Each row was made from one small tree. Brackets hold a mark, then the marks that hang from it, in alphabetical order. Every link used is in the known rows. Write each row's tree.
Known rows
{beno {bebo tuve} {sedi bava}}: [-2.726 -1.168 -3.294  2.958 -0.549 -0.224  0.387 -0.422  3.721 -1.005
  2.054 -4.286  3.778 -1.112 -2.013 -0.026 -1.428  1.321  3.598  1.734
 -1.003 -0.534  0.546 -3.545 -1.493]
{tulu beno}: [ 1.931  1.094 -2.703  0.733 -1.691 -4.748  0.851 -3.519 -0.671  3.158
 -3.633 -0.620 -2.036 -1.558  0.591  3.186  3.643 -0.173 -2.488 -2.619
  0.389 -3.925  3.088  2.489 -0.835]
{bava {bebo {beno tulu} tuve} sedi}: [-2.135 -0.486  1.422 -0.909  3.944  4.054 -0.195  1.146 -1.036 -0.944
  5.245  2.706 -0.081  1.477 -0.056 -1.195 -1.117 -3.942  0.440 -1.289
 -1.239  2.668 -0.848 -2.183 -1.416]
{beno {bebo bava tuve} sedi}: [-1.456 -1.549 -3.142  0.546  1.845 -2.119  2.851  0.297  1.482 -1.779
  2.359 -0.530  1.820 -2.356 -0.132 -1.087 -3.240  7.152  4.389  3.981
  0.221  0.180 -3.315 -0.692  0.184]
{venup {gula bebo {tulu beno}} tuve}: [ 4.573 -0.679 -0.525 -1.535 -2.114  0.603 -1.784 -3.484 -1.930 -0.747
 -3.811  0.687 -5.427 -2.750  0.652  0.429  2.599 -1.418 -5.252 -0.006
 -0.118 -1.487  6.176 -2.398  0.535]
{tuve venup}: [ 1.458 -0.109 -0.279 -1.939 -3.378 -2.948 -0.259  0.508  0.090  2.655
 -2.894 -1.351  0.336  1.096  0.098  1.813  3.449 -2.649 -0.558 -4.506
 -1.379 -2.614 -0.373  3.560  0.340]
{tuve {venup {gula bebo tulu}}}: [ 3.219 -0.858  0.097 -1.200 -3.377  0.748 -2.464  0.121 -0.792 -0.404
 -2.041  1.509 -1.534  0.547  0.176  0.943 -0.798 -2.451 -0.828 -4.711
 -0.331 -0.628  2.677  2.330 -0.412]
{sedi {bava bebo}}: [-1.266 -2.223 -0.225 -0.280 -1.007  1.177  0.305 -1.588  1.642 -1.028
 -0.942 -1.562  1.725  1.640 -0.946  2.966  0.307 -2.134 -0.276 -0.601
 -3.462  0.567  1.788  0.515 -0.792]
{venup gula tuve}: [ 1.692 -0.297  0.060 -3.491 -0.582  0.524 -1.108 -0.422  1.012 -1.297
 -2.177 -0.125 -1.878  0.305  0.145  1.698  5.051 -2.021 -3.289  0.953
 -0.670 -2.378  1.845  0.065 -2.605]
{bebo bava}: [ 0.527 -0.179 -0.452 -1.029 -0.033 -1.358  1.818 -0.092 -0.095  0.012
 -2.281  0.434 -1.721 -1.283 -0.209  1.968  1.340  3.084  0.411  0.071
  0.103  0.022 -1.248  4.436 -0.246]
{venup {gula {tulu beno}} tuve}: [ 5.674 -0.584  0.490 -4.041 -2.027 -0.501 -0.715 -4.610  0.581 -0.525
 -3.575  0.443 -3.684 -0.131  0.967 -0.422  4.532 -2.000 -3.465 -0.161
  0.711 -3.684  4.473 -1.610  0.133]
{bebo beno}: [-1.166  3.397  1.414  1.881  1.606 -1.589 -0.184  1.639  0.064  2.111
 -0.722 -0.641  1.250  1.658  0.553  1.959  2.305  0.372 -1.367 -0.242
 -0.143 -0.173 -0.342  3.759 -1.187]
{tulu {beno {bebo bava tuve} sedi}}: [-1.008 -1.408 -4.315  0.373 -0.094 -4.085  4.126 -2.830  0.633  0.141
  0.494 -0.711  0.884 -3.007  0.975 -1.130 -1.544  6.947  2.186  4.885
  1.237 -2.684 -1.302 -2.745  0.768]
{gula {bebo bava beno} {venup tuve}}: [-0.676  2.462  3.477  3.492  1.089  2.521 -0.465  2.963 -1.305 -1.634
 -0.667 -0.117 -4.068 -3.949 -0.231 -1.593 -1.179  1.941 -2.800  4.190
 -0.117  3.791 -2.458 -0.565  3.650]
{bava bebo sedi}: [ 1.221 -2.128 -2.211 -0.600 -1.697  0.472  2.670 -2.801  0.531 -0.368
  2.800  1.523  0.378 -0.559  0.449  2.654 -1.262 -3.015  2.446 -1.424
 -5.084  1.030  1.139  0.673 -2.397]
{bava {bebo {tuve venup}} sedi}: [ 0.640 -3.342 -0.941 -2.364 -0.219  2.365  0.925 -1.067  1.622 -0.478
  2.227  1.419  0.512  2.509  0.373 -1.016 -1.413 -5.266  3.499 -4.321
 -4.764 -0.520 -0.734 -3.050 -0.740]
{beno {bebo bava}}: [-0.456 -1.698 -2.499 -1.268 -0.111 -2.803  4.032 -0.763  0.545 -1.281
  0.108  1.765  1.176 -2.027 -0.018  2.028 -1.783  6.596  0.566  1.955
 -0.705 -0.352 -2.853  3.454  0.511]
{bava {bebo tuve}}: [-0.432 -2.165  1.657  0.577  4.892  0.614 -1.556  0.574  1.450 -2.859
  0.233  0.199  0.105  3.279  0.754 -0.087 -1.444  0.614  2.015 -3.018
 -2.412 -0.224 -1.424  0.243 -2.521]
{tuve {venup gula}}: [ 1.068 -0.284 -0.566 -3.179 -2.328 -1.086  0.363  0.118  0.869  1.016
 -2.543  1.336  1.178  2.817  0.700  2.224  3.011 -3.709 -1.926 -2.673
  0.297 -3.959  1.411  3.632 -2.516]
{tulu {beno {bebo {bava sedi}}}}: [ 0.926 -1.940 -6.473 -1.985 -3.651 -2.632  7.610 -5.940 -0.404  1.871
  1.489  2.360 -0.731 -4.809  0.426  1.882 -0.976  3.390 -0.624  3.357
 -1.529 -2.315  1.039 -0.509  0.892]
{bebo {bava sedi} beno {tuve venup}}: [-1.149  0.934  1.500 -2.395 -0.065  3.218  1.643  1.214  0.966  1.793
  1.313  1.852  0.640  2.712  0.277 -2.575  0.172 -1.881  1.927  0.006
 -0.458  0.276 -3.861 -2.144  2.046]
{bebo {bava sedi} {beno tulu} tuve}: [-1.611  1.303  0.901 -1.695  2.717  3.728  0.492  1.656 -1.257  0.025
  3.355  2.849 -2.569 -0.370 -1.441 -1.611  0.112 -0.412  0.407  0.794
  2.066  2.765 -2.609 -1.322  0.765]
{venup {gula {bebo bava}} tuve}: [-0.058 -1.514 -0.134 -3.233 -0.362  2.055  0.061  0.226 -1.789 -2.707
 -2.651  1.188 -4.154 -3.382 -0.633  1.290  1.955  1.988 -4.840  4.483
 -0.648  0.804  0.809  0.146 -0.292]
{tuve {venup {gula tulu}}}: [ 4.554 -0.806  1.510 -3.529 -3.009 -0.545 -1.633 -1.031  1.543  0.189
 -2.348  1.544  0.409  3.481  0.769  0.567  1.295 -3.413  0.682 -4.934
  0.841 -2.696  0.950  2.913 -0.847]
{bebo bava {tuve venup}}: [ 0.747 -1.051  1.768 -2.767  1.124 -0.261  0.094  1.368  0.787  0.040
 -2.819  0.472 -0.694  2.366 -0.429 -1.561  1.221  1.038  1.580 -2.702
  0.271 -2.225 -3.554  0.754  1.227]
{gula {tulu {beno sedi}}}: [ 4.773  0.749 -2.327  1.830 -4.312 -5.000 -0.645 -4.454 -0.261  3.078
 -2.242 -2.651 -0.868 -2.623  0.436  1.221  1.798 -0.133  2.135 -2.291
  0.698 -1.836  3.601  1.468  1.148]

Write each row's tree
[-3.651 -0.339  2.315 -1.033  0.543  2.322 -0.166  0.810 -0.908 -0.234
  0.513 -0.335  2.293  2.649 -0.828  1.589  1.391 -2.810 -4.400  0.778
 -0.029  2.761  0.542  1.166  0.320] => {sedi {bava {bebo {beno tulu}}}}
[ 3.044 -0.994 -1.531 -1.339  2.376 -0.155  0.964 -4.449  2.450 -2.446
  0.772  2.732  0.195  1.571  2.153 -1.387 -2.512  3.163  0.831 -1.595
  2.321 -5.038  1.501 -2.644 -1.479] => {venup {gula {tulu {beno {bebo tuve}}}}}
[-1.633 -2.824 -0.980 -0.440  0.479  2.179 -1.946  0.286  0.731 -1.236
  1.870 -2.924  0.952  0.063 -2.308  0.360 -0.074 -3.316  1.657 -0.297
 -0.377  2.569  0.868 -2.578 -1.671] => {beno {sedi {bava {bebo tuve}}} tulu}
[-1.359 -2.285 -2.732 -0.852  1.136 -1.808  1.942  0.796 -0.534 -1.676
  2.841  0.261  0.527 -3.641 -1.908 -1.556 -1.899  5.464  2.284  2.324
  3.082  0.767 -3.530 -0.273  0.096] => {beno {bebo bava tuve} sedi tulu}
[ 5.562  0.492 -1.625  4.287 -3.067  3.992 -0.573 -1.966  0.564 -2.248
  2.981  1.754 -6.391 -5.845 -1.528 -0.202 -6.669  0.084  4.747 -3.102
 -0.898  4.241  0.341  0.239  2.585] => {gula {bebo {bava sedi}} tulu venup}
[ 0.571 -2.515 -1.384 -0.148  2.520  2.386  0.830 -1.878  1.776 -1.918
  3.504  1.302 -0.351  1.078  0.304  0.248 -2.227 -2.651  3.732 -2.818
 -4.522  1.066 -0.151 -2.131 -2.520] => {bava {bebo tuve} sedi}
[ 3.896  0.155 -2.153  0.621 -1.732 -0.639 -1.210 -3.271 -1.492 -0.042
 -2.327  1.500 -3.919 -1.791  1.220  2.266 -0.441 -0.291 -3.121 -2.535
  1.643 -1.850  5.986  1.174 -1.160] => {venup {gula bebo {tulu beno}}}
[ 0.608 -1.248  0.973 -4.636  1.232  1.635 -0.009  0.872  1.219 -1.646
 -2.181  2.735 -0.115  3.767  0.832 -1.083  0.796 -0.127  0.535 -0.902
  1.860 -3.583 -2.275  0.558 -1.483] => {bebo bava {tuve {venup gula}}}
[ 3.176  0.368 -1.980  4.379 -0.757 -1.460 -3.148 -1.624 -0.833  0.849
 -1.045 -3.286 -3.755 -3.718 -0.083 -1.352 -1.507  1.142  2.466 -2.743
  0.197  0.556  4.036 -2.793  0.758] => {gula {bebo tuve} {tulu {beno sedi}}}
[-0.317 -0.137 -4.911  2.363 -0.148 -5.189  1.920 -2.542  1.107  0.957
  0.635 -2.230  1.979 -2.214  0.726 -0.014 -0.617  3.651  1.593  1.407
 -0.298 -3.728  1.460 -2.765 -1.040] => {tulu {beno {bebo tuve} sedi}}
[-3.212  2.292  1.214  1.260  5.335  3.258 -3.989  4.607 -2.775 -1.985
  1.559  2.087 -2.307  0.105 -0.745 -0.065 -0.432 -1.235 -5.354 -0.212
  3.662  1.608  0.761  0.502 -3.303] => {venup {gula {bebo {beno tulu} tuve}}}
[-1.956  1.216  1.567 -1.809  0.650  2.860 -2.757  3.556 -3.988 -0.486
 -0.443  0.843 -2.714 -2.288 -1.023  0.884  3.785 -2.782 -8.665  2.796
  1.664  2.152  2.700 -0.547 -0.917] => {venup {gula {bebo {beno tulu}}} tuve}
[ 5.732 -0.210 -0.371 -3.622 -4.268 -2.234 -0.027 -3.932  0.523  2.133
 -3.981  1.682 -0.528  2.845  1.962  0.577  2.251 -3.811 -2.353 -4.556
  2.268 -5.637  2.945  1.315 -0.030] => {tuve {venup {gula {tulu beno}}}}
[-3.760 -0.581  4.021 -0.516  3.979  4.516 -1.832  1.620  0.698 -1.261
  1.617 -0.347  1.097  4.120 -1.384 -1.306 -0.140 -3.042 -2.397  0.091
  0.167  2.076 -0.753 -2.288 -0.194] => {sedi {bava {bebo {beno tulu} tuve}}}
[-1.949  1.335  2.728 -0.171  0.079 -0.592  0.401  3.243  0.606  1.846
 -0.316 -1.134  3.410  2.686  0.588 -3.078  0.575  1.411  2.302  2.838
  1.340  0.260 -4.511 -0.585  2.289] => {bebo bava {beno sedi} {tuve venup}}
[ 1.340  1.625  5.146 -2.232  2.432  2.926 -3.125  1.818  2.084 -0.740
  0.001  1.853  2.552  7.609  1.926 -3.558 -0.089 -3.109  1.032 -3.471
  2.105 -1.804 -0.981 -0.883 -0.337] => {bebo beno {tuve {venup {gula tulu}}}}
[-2.838 -0.031  2.951  0.875  0.948 -0.340 -0.066  2.285  0.949  0.571
  0.861 -1.504  6.063  5.035  1.738 -2.936 -1.024 -2.124  2.715  1.178
 -1.816  0.351 -2.740 -1.955  0.187] => {bava {bebo {beno sedi} {tuve venup}}}
[-2.287  2.352  3.953  0.678  5.439  1.134  0.031  2.246  0.728 -0.523
 -0.138  0.900  0.112  2.488  0.357 -1.438 -0.381  4.184  0.517  2.018
  1.305  0.439 -4.003  1.395  0.731] => {bebo bava beno tuve}
[-2.095  2.497  1.991  1.518 -0.028 -1.450 -1.220  3.161  0.999  3.271
 -0.047 -2.645  3.830  3.260  0.472 -1.626  1.904 -2.003  2.117  0.278
  0.014 -1.129 -1.619 -1.193  0.265] => {bebo {beno sedi} {tuve venup}}
[ 0.304 -1.045 -4.585  0.443 -2.923 -5.387  2.287 -1.730  0.797  2.304
 -0.786 -1.978  3.445 -0.482  0.476 -1.221  0.506  1.083  1.303 -0.457
  0.048 -5.228  0.261 -3.220  1.030] => {tulu {beno {bebo {tuve venup}} sedi}}
[ 5.477  0.598  2.385  3.676 -1.038  2.429 -4.838 -0.102  0.462 -2.221
 -0.718 -1.993 -6.995 -4.193 -1.543 -1.350 -1.097 -1.322  1.033 -4.330
 -1.673  2.167  1.062 -1.462  2.730] => {gula bebo tulu {venup tuve}}
[-1.837  3.036 -0.587  2.145 -1.026 -3.041 -1.118  2.472 -2.274  3.020
  0.770 -1.626  1.761 -1.712 -1.060  1.425  2.694 -1.052 -1.474  1.053
  2.553  1.794  0.076  3.350 -0.438] => {bebo {beno sedi tulu}}
[-2.187  1.622  0.479  0.091 -1.410 -2.132  0.712  2.538 -2.465  1.798
  0.877 -0.285  1.007 -2.063 -1.355  0.611  1.492  2.073 -1.436  4.038
  3.604  2.674 -1.686  3.744  1.446] => {bebo bava {beno sedi tulu}}
[ 1.338 -1.245 -1.163 -3.372 -1.247  2.396  1.664 -0.717  1.657  0.928
  0.710  1.234 -1.796  0.701 -0.828 -1.581 -0.094 -1.790  3.644 -2.452
 -1.013 -1.236 -2.961 -1.675  1.543] => {bebo {bava sedi} {tuve venup}}
[-2.055 -2.051 -0.657  1.737  0.572  1.977 -1.393 -0.866  2.938 -0.921
  0.663 -3.984  2.433  1.560 -0.863  0.364 -1.240 -1.919  3.525  0.623
 -2.890  1.363  0.903 -3.093 -1.380] => {beno {sedi {bava {bebo tuve}}}}
[ 0.519  2.608  2.736  3.456  0.530  0.750 -2.683  1.635 -1.875  0.221
 -0.468 -0.831 -1.348 -0.763  0.136  0.050 -0.831  1.560 -0.594 -2.405
 -0.844  3.273  1.592  2.377  1.453] => {gula {bebo beno} tulu}
[-0.037 -1.015 -5.656  0.131 -3.937 -6.157  6.275 -3.817 -0.479  2.188
 -1.087 -0.170  1.816 -4.984  0.607  1.296 -0.765  6.116 -0.123  5.290
  0.544 -2.373  0.176  1.298  1.113] => {tulu {beno {bebo bava} sedi}}
[-0.863  2.575  2.495  5.849  2.035  1.251 -4.216  2.955 -0.480 -0.008
  1.875 -2.921 -0.236 -1.149 -0.137 -2.481 -3.039  1.378  3.706 -0.987
 -0.313  3.907  0.927 -1.736  1.293] => {gula {bebo {beno sedi} tuve} tulu}
[-2.998 -0.185  2.199  1.383  3.862 -0.249 -1.291  2.494 -1.553 -0.718
  3.388 -0.295  2.800  2.007  0.260 -1.673 -1.281 -1.143  0.882  1.822
  0.741  2.476 -1.876 -0.723 -1.143] => {bava {bebo {beno sedi tulu} tuve}}
[ 1.565  0.935 -0.540  5.031 -0.094  0.002 -0.572  1.023 -0.688 -2.019
 -0.987  0.461 -4.607 -4.855 -0.765  1.464 -3.650  2.664  0.437 -1.362
  0.533  2.480 -1.090  3.323  0.521] => {gula {bebo bava} venup}
[-2.832  2.243  1.587  2.184  0.929  0.283  1.050  2.537 -2.549  0.571
 -1.106  0.463 -1.214 -1.702 -0.148  1.368 -0.972  4.322 -2.890  2.851
 -0.076  3.255 -0.877  3.127  1.412] => {gula {bebo bava beno}}
[ 3.631 -0.472 -4.183  1.197 -4.427 -5.664  2.490 -4.648  0.759  1.701
  0.240 -1.422  1.736 -3.228  0.921  0.681 -1.461  3.139  1.949  0.147
 -0.054 -1.841  2.671 -0.374  1.567] => {gula {tulu {beno bebo sedi}}}
[-2.333  0.934  2.538 -2.348  0.932  2.858  0.487  2.405 -2.071 -1.531
 -1.825  1.845 -1.560 -1.331  0.550  0.063  1.618  2.221 -6.614  7.824
  0.023  2.269  0.119 -0.527  0.526] => {venup {gula {bebo bava beno}} tuve}
[-1.885 -1.369 -4.931  2.655 -1.764 -1.902  2.214 -3.315  2.335  1.123
 -0.064 -4.639  2.442 -1.613 -0.796  0.134 -0.190  1.551  0.484  2.587
 -0.060 -2.645  2.640 -5.606 -0.356] => {tulu {beno {bebo tuve} {sedi bava}}}
[-3.632  2.259  1.673  1.460 -1.679  1.531 -1.910  2.207  2.438  3.327
 -1.121 -5.471  4.822  3.944 -1.307 -1.743  2.494 -3.893  1.726  1.042
 -0.369 -0.852 -0.875 -3.628  1.128] => {bebo {beno {sedi bava}} {tuve venup}}
[-1.278 -3.079  1.748 -2.271  0.217  3.143 -0.827 -0.100  2.944 -0.977
 -1.841 -1.784  2.168  5.238 -0.961 -0.603  0.361 -4.454  1.174 -3.632
 -3.110 -1.506 -0.679 -3.158  0.627] => {sedi {bava {bebo {tuve venup}}}}
[-2.541 -1.213  4.707 -2.515  3.074  1.025 -1.294  3.415 -1.530 -0.321
  0.562  1.450  2.431  5.839  0.443 -2.745  0.522 -3.716 -2.094 -3.498
  0.620  0.298 -3.582 -0.253  0.508] => {bava {bebo {beno tulu} {tuve venup}}}
[-2.358  1.304  3.827 -1.014  5.035  1.208 -0.985  3.969 -1.436 -0.476
  0.462  1.747 -1.921  1.295 -1.144 -1.717  1.107  2.319 -1.783  0.581
  3.751  2.015 -4.303  1.259  1.386] => {bebo bava {beno tulu} tuve}
[ 5.357 -0.265 -2.433 -2.065 -6.843 -3.797  0.355 -4.448  0.290  3.141
 -3.073 -0.154  1.021  1.209  1.365  0.587  2.200 -3.953  0.425 -1.875
  2.299 -4.521  3.927  0.058 -0.195] => {tuve {venup {gula {tulu {beno sedi}}}}}
[-1.239 -0.153 -0.339 -0.980 -0.545  1.646  1.866 -0.196 -2.355  0.700
  4.324  2.844  0.904  0.093  0.100  0.963 -0.696 -4.281 -1.623 -0.047
 -1.618  3.354  0.369  1.105 -0.690] => {bava {bebo {beno tulu}} sedi}
[-2.943  1.916  1.539  2.125  3.444 -0.143 -0.039  2.497  0.565  0.621
  0.902 -1.249  1.836  0.870  0.660 -1.445 -0.675  3.883  2.875  4.888
  1.314  1.535 -3.438  0.023  0.152] => {bebo bava {beno sedi} tuve}
[ 0.016 -0.421 -1.837 -0.935 -3.069 -0.241 -0.785  1.086 -1.208  0.558
 -2.579  1.035 -0.849 -0.102  0.082  2.899  1.290 -2.752 -3.468 -2.716
 -0.310 -1.520  2.422  2.674 -2.335] => {tuve {venup {gula bebo}}}
[-1.125  1.758 -0.359 -0.108 -1.382  1.401  3.441 -0.184 -0.299  2.029
  1.856  2.257 -0.239 -0.510 -0.034  1.495  0.154  0.441 -0.239  3.211
 -0.903  2.078 -0.930  1.616  0.654] => {bebo {bava sedi} beno}
[-2.694  1.601  0.927 -1.001  1.442  2.070  0.003  2.888 -4.296 -1.063
  0.109  3.733 -2.431 -2.237  0.060  1.951 -0.115  1.970 -6.624  4.024
  4.127  3.255  0.078  3.842 -0.722] => {venup {gula {bebo bava {beno tulu}}}}
[-1.593 -1.629 -0.563 -0.637  4.018 -0.696  2.374  0.119  1.437 -2.765
  1.059  1.239  0.274 -0.630  0.171 -1.218 -2.030  7.106  2.444  0.679
  0.282 -0.503 -3.766  0.459  0.341] => {beno {bebo bava tuve}}
[-1.761 -2.632  1.103  0.212  3.380  3.483 -1.433 -0.775  2.613 -2.603
 -0.424 -1.820  1.182  3.373 -0.617  0.779 -1.228 -1.506  1.574 -2.381
 -3.035  0.576  0.532 -2.181 -1.200] => {sedi {bava {bebo tuve}}}
[-2.375 -0.282  1.027  1.077 -0.098 -2.365  0.522  2.051 -2.566  0.931
  2.310 -0.272  3.269 -0.077  0.541  0.765 -0.066 -1.669 -1.208  2.540
  0.181  3.170 -0.220  2.421 -0.801] => {bava {bebo {beno sedi tulu}}}
[ 1.721  4.084  1.833  8.969 -1.091  0.424 -3.443  1.884 -0.291 -0.098
  2.563 -2.811 -0.940 -3.083  0.215 -0.641 -4.881  0.206  3.315 -0.955
  0.303  4.500  0.893  1.060  1.252] => {gula {bebo {beno sedi}} tulu venup}
